Known rows, with every way that one mark hangs from another:
(nuka fode): [-11.0 -28.2  -6.9 -63.3 -38.7  -8.9 -19.7 -14.4  -1.6  -7.0 -18.3  29.0
  24.5  33.1   6.1  25.6  17.8   9.2  14.3   4.9   7.2  11.0]
(gabaki (fona tugam)): [-15.7 -26.4   9.5 -23.1 -62.0 -11.7   3.8  17.7   5.1   1.7  -4.9  22.5
  12.3  32.2   0.1  -1.2  -6.0  17.9  -1.7  10.4 -14.0   0.0]
(zave (gabaki (fona nuka))): [-17.2 -27.1  16.0 -27.6 -37.6  -3.3  -8.3  15.3  10.3  15.2 -17.3  24.6
  11.8  30.6  18.0  78.2  -4.4   4.3 -15.2   9.9 -22.6  -3.6]
(fode (nuka fona)): [  1.6 -37.5  -9.4 -29.5 -32.4  -8.4 -20.4  21.0   0.2  10.3 -12.0  23.3
  18.2  34.5  -6.4  11.7 -27.0  34.3  35.0  -3.8   8.3  17.6]
(nuka (fona gabaki)): [ 14.2 -18.2  -1.3 -40.3 -48.4  -1.8 -14.8   6.2   9.3   9.8 -17.5  28.6
  11.7  23.4 -13.9  32.6   3.0  25.6   5.8  10.9  11.3  20.8]
(fona gabaki nuka tugam): [-11.1 -11.7  12.2  -2.2 -64.1   8.1 -15.9  31.1  18.6  -3.3 -27.7  14.7
   8.0 -11.8 -32.9  43.8  28.2   6.1  -8.1  13.4  12.4  16.3]
(tugam (fona (nuka zefi))): [ 21.2 -27.1  -8.7 -24.6 -27.6  -2.0  -7.4  20.3  -4.2  12.5 -19.9  41.2
  13.0  43.7  35.7  36.4   3.3  28.0   5.5   4.0   7.7  -0.3]
(zave gabaki (tugam (fona nuka))): [ 20.8 -31.5   4.6 -48.7 -24.8  21.5 -15.7  45.4   8.0  24.6 -33.9  25.0
  24.8  31.8  39.0  43.2  38.3  14.0 -26.6   0.5 -21.0   2.4]
(gabaki fona): [-11.9 -29.1  -1.8 -36.1 -43.4 -18.6   3.0   1.6   2.1   3.9  -4.0  21.4
  13.3  45.7  11.2  33.1 -12.6  22.0   9.8   4.7 -23.8  -3.7]
(fona gabaki (nuka zefi) tugam): [ -3.5 -10.2  14.4  -3.2 -54.4   7.3 -10.3  26.4  16.6  -8.3 -22.9  33.1
  10.5  -2.2 -18.5  46.7  26.7   9.2 -14.9  19.4  28.6   5.8]
(gabaki (fona nuka (tugam zave))): [-29.5 -27.7  17.4  -8.3 -69.7   1.2  18.8  55.3   5.1  -6.1 -10.3   6.1
   1.0  26.6  -1.6  18.8   3.6  25.5  -7.5   5.9 -13.9   2.6]
(tugam (fona gabaki nuka) zave): [  4.5 -25.1  -2.2 -28.3 -61.0  11.0   9.5  51.9   2.7  12.7 -22.4   4.6
   5.3  31.5  -6.9  51.8   5.3  32.9   2.1  -5.5 -18.5  12.7]
(nuka fode (fona tugam)): [  3.0 -24.7   5.2 -53.7 -59.9   0.8 -25.8   6.5   0.8   2.3 -16.7  45.1
  19.0  30.4  13.5 -21.6  16.2  14.3  -1.5  16.4  38.7  26.7]
(zave (gabaki (fona (nuka zefi))) tugam): [ -1.4 -26.7  22.8 -42.1 -21.8  10.0  -3.6  31.2  14.2   8.3 -15.3  45.1
  23.2  39.8  41.9  83.5  29.2   7.9 -42.1  15.9 -10.6 -18.7]
(zave (tugam (fona nuka))): [ 21.6 -29.2  -7.4 -38.0 -29.7  12.7 -11.7  45.5   4.2  15.3 -26.0  25.0
  18.0  32.7  33.0  35.8  37.1  27.3  -7.5  -0.7 -10.7   6.2]
(zefi tugam): [ -7.5 -33.8 -17.3 -30.6 -13.2 -16.4  14.5  16.7 -18.1  -1.5 -22.5   6.1
  15.8   6.4   1.6 -10.9  15.6  25.8  26.1  -9.2 -23.2   2.3]
(fona tugam): [ -7.0 -26.4   0.8 -23.3 -49.8  -3.7  -4.9  15.7   4.6  -9.1 -21.4  13.2
  17.2  10.2 -15.5 -22.4  18.2  15.3   9.1   4.7  -0.5   8.5]
(zefi (nuka fode) (tugam fona)): [ -7.3 -42.0 -20.7 -50.4 -50.4  -7.7  -3.6  34.6 -37.7  21.5 -20.0  28.3
  31.4  14.4  42.0   1.4   6.5  27.6  27.2 -20.3 -26.5   9.3]
(tugam (fona gabaki (nuka fode)) zave): [ -3.2 -23.4   1.1 -54.5 -68.5  14.2  -5.3  37.7   0.1  11.4 -20.9  20.8
  11.5  42.0   7.1  61.5  10.9  21.5  -4.4   0.5  -0.3  18.9]
(zefi nuka): [-16.1 -34.1  -7.8 -24.8 -54.8  -8.5 -11.3  17.1  -5.7  -4.7 -21.2   7.8
  28.4  -2.5  -2.2  31.2   9.3  25.3  27.2  -8.1 -24.9   2.8]
(fona gabaki tugam): [ -7.3 -15.5   7.5 -22.0 -64.4   2.2  -7.2  17.8  13.9  -4.8 -20.8  13.9
  15.4  -0.1 -35.5   7.6  19.3  10.2  -1.6  10.6   1.0  12.0]

Rows:
[  5.3 -28.5  -8.8 -49.8 -43.1   0.3 -26.1  11.8  -5.2  17.1 -22.4  38.9
  18.1  44.3  35.6  43.5   8.6  13.2   6.8   2.5  10.7  16.6]
(tugam (fona (nuka fode)))
[ -0.2 -14.7   5.1 -16.8 -36.5   0.2 -11.3  10.1  13.8  -5.6 -21.1  32.3
  11.5  10.7  -9.4  79.8  20.7  12.6  -3.7  14.4  17.3   1.6]
(fona gabaki (nuka zefi))
[ -4.4 -31.8  14.7 -61.3 -32.7   4.5  -0.9  21.8  11.8  11.8 -12.9  26.8
  27.4  42.5  25.9  44.3  21.2  10.1 -29.1   6.7 -37.1 -12.6]
(zave (gabaki fona) tugam)
[-21.1 -29.4   0.7 -36.6 -23.2 -16.4   5.6  14.8 -18.4   4.9  -6.3  50.5
  11.9  34.3  50.1  60.8   5.1  12.7  -1.8   8.3   9.2  -6.8]
(gabaki (fona (nuka fode (zefi tugam))))
[  1.6 -23.5 -10.4 -41.0 -40.9   1.6  -8.9  31.3 -15.8  25.9 -23.9  33.7
  12.1  17.7  19.6  53.5  12.9  13.2   3.7  -3.6   0.8  18.1]
(zefi (tugam (fona gabaki (nuka fode))))
[ 11.8 -34.2   6.9 -41.3 -30.6  13.7  13.4  43.4  -6.0  13.5 -26.9  24.2
  15.8  49.4  34.3  31.4   6.8  26.8 -15.1  -2.2 -15.0  -5.2]
(tugam (fona (nuka zefi)) (zave gabaki))
[ -8.9 -28.8  19.6 -41.4 -31.6  10.5  -9.9  35.7  16.7  12.4 -19.1  27.5
  19.2  30.5  29.7  80.1  29.9   6.1 -34.9  10.7 -26.1  -8.2]
(zave (gabaki (fona nuka)) tugam)
[ -8.1 -31.4 -12.0 -57.3 -13.1 -15.5   6.4  -1.8 -24.5  -7.5 -16.1  41.4
  25.5  25.5  28.0   4.3  22.5  14.4  14.2   0.8  10.2  -2.2]
(nuka fode (zefi tugam))
[-20.2 -16.9  15.4  -8.1 -72.6  14.4   7.9  55.2  14.1 -13.2 -26.7  -3.6
   3.7  -5.6 -39.8  29.2  28.2  20.1  -8.6   7.3  -0.3  15.3]
(fona gabaki nuka (tugam zave))
[-37.8 -45.8   8.2 -35.2 -54.0  -6.0  37.4  61.2 -27.8  10.6 -13.9  -4.2
  21.3   7.9  18.3  22.3  -8.2  30.8   4.2 -19.5 -71.3 -11.6]
(zefi nuka (tugam (zave (gabaki fona))))
[  6.0 -34.3   4.8 -17.1 -41.3  -2.3 -14.6  33.5   0.2   2.4 -10.5  42.1
  19.1  32.2  -1.9 -19.4 -18.3  31.2  15.8   6.2  34.2  10.6]
(fode (nuka (fona tugam) zefi))
[ 10.0 -15.2   9.5 -26.5 -66.6   5.0 -14.3  23.2  11.8   7.6 -17.8  29.8
  11.0  10.8 -22.4  -1.4  10.2  22.9  -6.3  15.4  22.0  24.9]
(nuka (fona gabaki tugam))
[  9.7 -23.0   8.5 -54.8 -50.7  -0.6 -20.7   2.2  -2.6  -2.4 -13.0  62.6
  21.8  40.0  27.7 -18.3  16.0  18.7  -8.1  20.7  54.9  15.6]
(nuka fode (fona tugam) zefi)
[-11.1 -42.1 -10.0 -28.7 -49.4  -5.5  24.6  64.6 -32.8   2.3 -20.1   0.6
  17.0  -3.0  12.2 -16.7   8.0  56.4  29.2 -19.3 -28.0  12.6]
(zefi (nuka fona) (tugam zave))
[-28.1 -22.4  16.9 -29.3 -68.8  -3.7 -19.1  18.1   6.8   2.7  -9.9  38.6
  11.8  29.6  19.3  45.4   7.7   0.7 -13.3  18.1  16.4  10.2]
(gabaki (fona (nuka fode) tugam))
[ 25.9 -23.0  -5.6 -56.7 -45.3  13.8  -6.0  34.1   9.6  18.1 -20.1  24.0
  24.3  35.4   6.2  30.9  29.6  25.8 -10.6  -0.6 -22.1   5.5]
(zave (tugam (fona gabaki)))
[-10.5 -29.9  11.7 -21.3 -74.6  11.5   1.1  63.9   7.5   2.1 -12.8   6.0
  11.1  19.9 -43.7  -7.3 -17.7  36.4  12.2  -1.5   8.6  23.9]
(fode (nuka (fona gabaki (tugam zave))))
[  0.5 -50.7 -18.0 -31.8 -18.4  -6.9  36.3  66.3 -33.9  10.8 -11.1  11.4
  17.5  47.0  18.4 -26.0 -27.6  50.9  36.9 -28.1 -30.8  -7.1]
(fode (nuka (zefi (tugam fona zave))))
[-18.9 -21.7   8.1 -29.3 -57.0   3.5 -27.1  16.5   6.2  -8.4 -25.6  30.4
  17.4   8.5   1.7  24.2  32.4  -1.4  -3.3  14.7  28.8  18.4]
(fona (nuka fode) tugam)
[  1.7 -20.3  12.4 -32.7 -76.1  11.6   8.9  46.4   6.7  -2.6 -17.7  10.4
   6.4  17.7 -29.3 -15.6  11.3  35.6  -6.6   7.7  10.4  23.2]
(nuka (fona gabaki (tugam zave)))
[-17.1 -28.4  21.6 -67.1 -39.7  12.6 -22.5  22.9  13.6  12.0 -16.7  43.4
  25.7  40.5  42.4  91.0  34.5  -7.3 -40.7  14.3  -8.1  -1.9]
(zave (gabaki (fona (nuka fode))) tugam)
[-27.9 -28.0  23.9 -46.5 -59.8  18.9  -7.2  40.7   5.2  -8.1 -31.9  15.3
  18.1  14.1  -0.1  19.1  33.7   0.1 -24.3   9.3   7.9  14.1]
(fona (nuka fode) (tugam (zave gabaki)))
[ 12.7 -40.7 -18.4 -44.6 -19.2  -6.6  46.7  48.7 -34.6   6.9 -16.0  15.6
  14.9  46.0  33.5 -36.2   2.1  49.7  18.2 -17.8 -27.4  -7.8]
(nuka (zefi (tugam fona zave)))
[  3.8 -18.9  -2.5 -48.2 -58.4   7.4 -28.7  14.1   3.7  20.5 -21.5  39.7
  14.9  34.2  14.0  76.2  10.3   6.5  -3.4   6.9  11.3  19.8]
(tugam (fona gabaki (nuka fode)))
[ 13.8 -27.7  -2.4 -67.7 -32.0  -7.2 -21.6 -15.1  -5.3   0.4 -11.0  63.0
  23.5  52.9  36.6  18.3   9.6  22.1   3.4  15.0  43.0  12.0]
(nuka fode fona zefi)
[-16.6 -14.4   5.1 -42.1 -54.1   2.9 -30.1   2.0  13.2  -1.5 -23.6  31.2
  15.6  10.7 -11.0  89.9  25.8  -2.3  -1.3  13.0  19.1  18.5]
(fona gabaki (nuka fode))
[  9.3 -21.8  -3.4 -60.0 -29.2  -6.3  -4.6   6.1 -16.5   9.2 -13.5  57.7
  18.1  24.9  20.8  26.3  14.7  22.1  -1.4  10.3  33.0  13.7]
(nuka fode (fona gabaki) (zefi tugam))
[ -4.2 -17.7  -3.0  -9.4 -18.7  -5.4   8.8  28.1  -6.8  -1.0 -23.3  25.2
   9.0  -6.0  -2.4  57.8  25.1  18.0   3.2   4.9   4.6  -0.2]
(fona gabaki (nuka (zefi tugam)))
[  8.9 -35.5 -16.0 -25.2 -24.2  -6.8  10.9  44.9 -18.7  24.2 -11.9  29.0
  18.8  30.4   1.8  17.7 -28.9  31.3  27.4 -16.7 -16.7  -1.7]
(fode (nuka (zefi (tugam (fona gabaki)))))
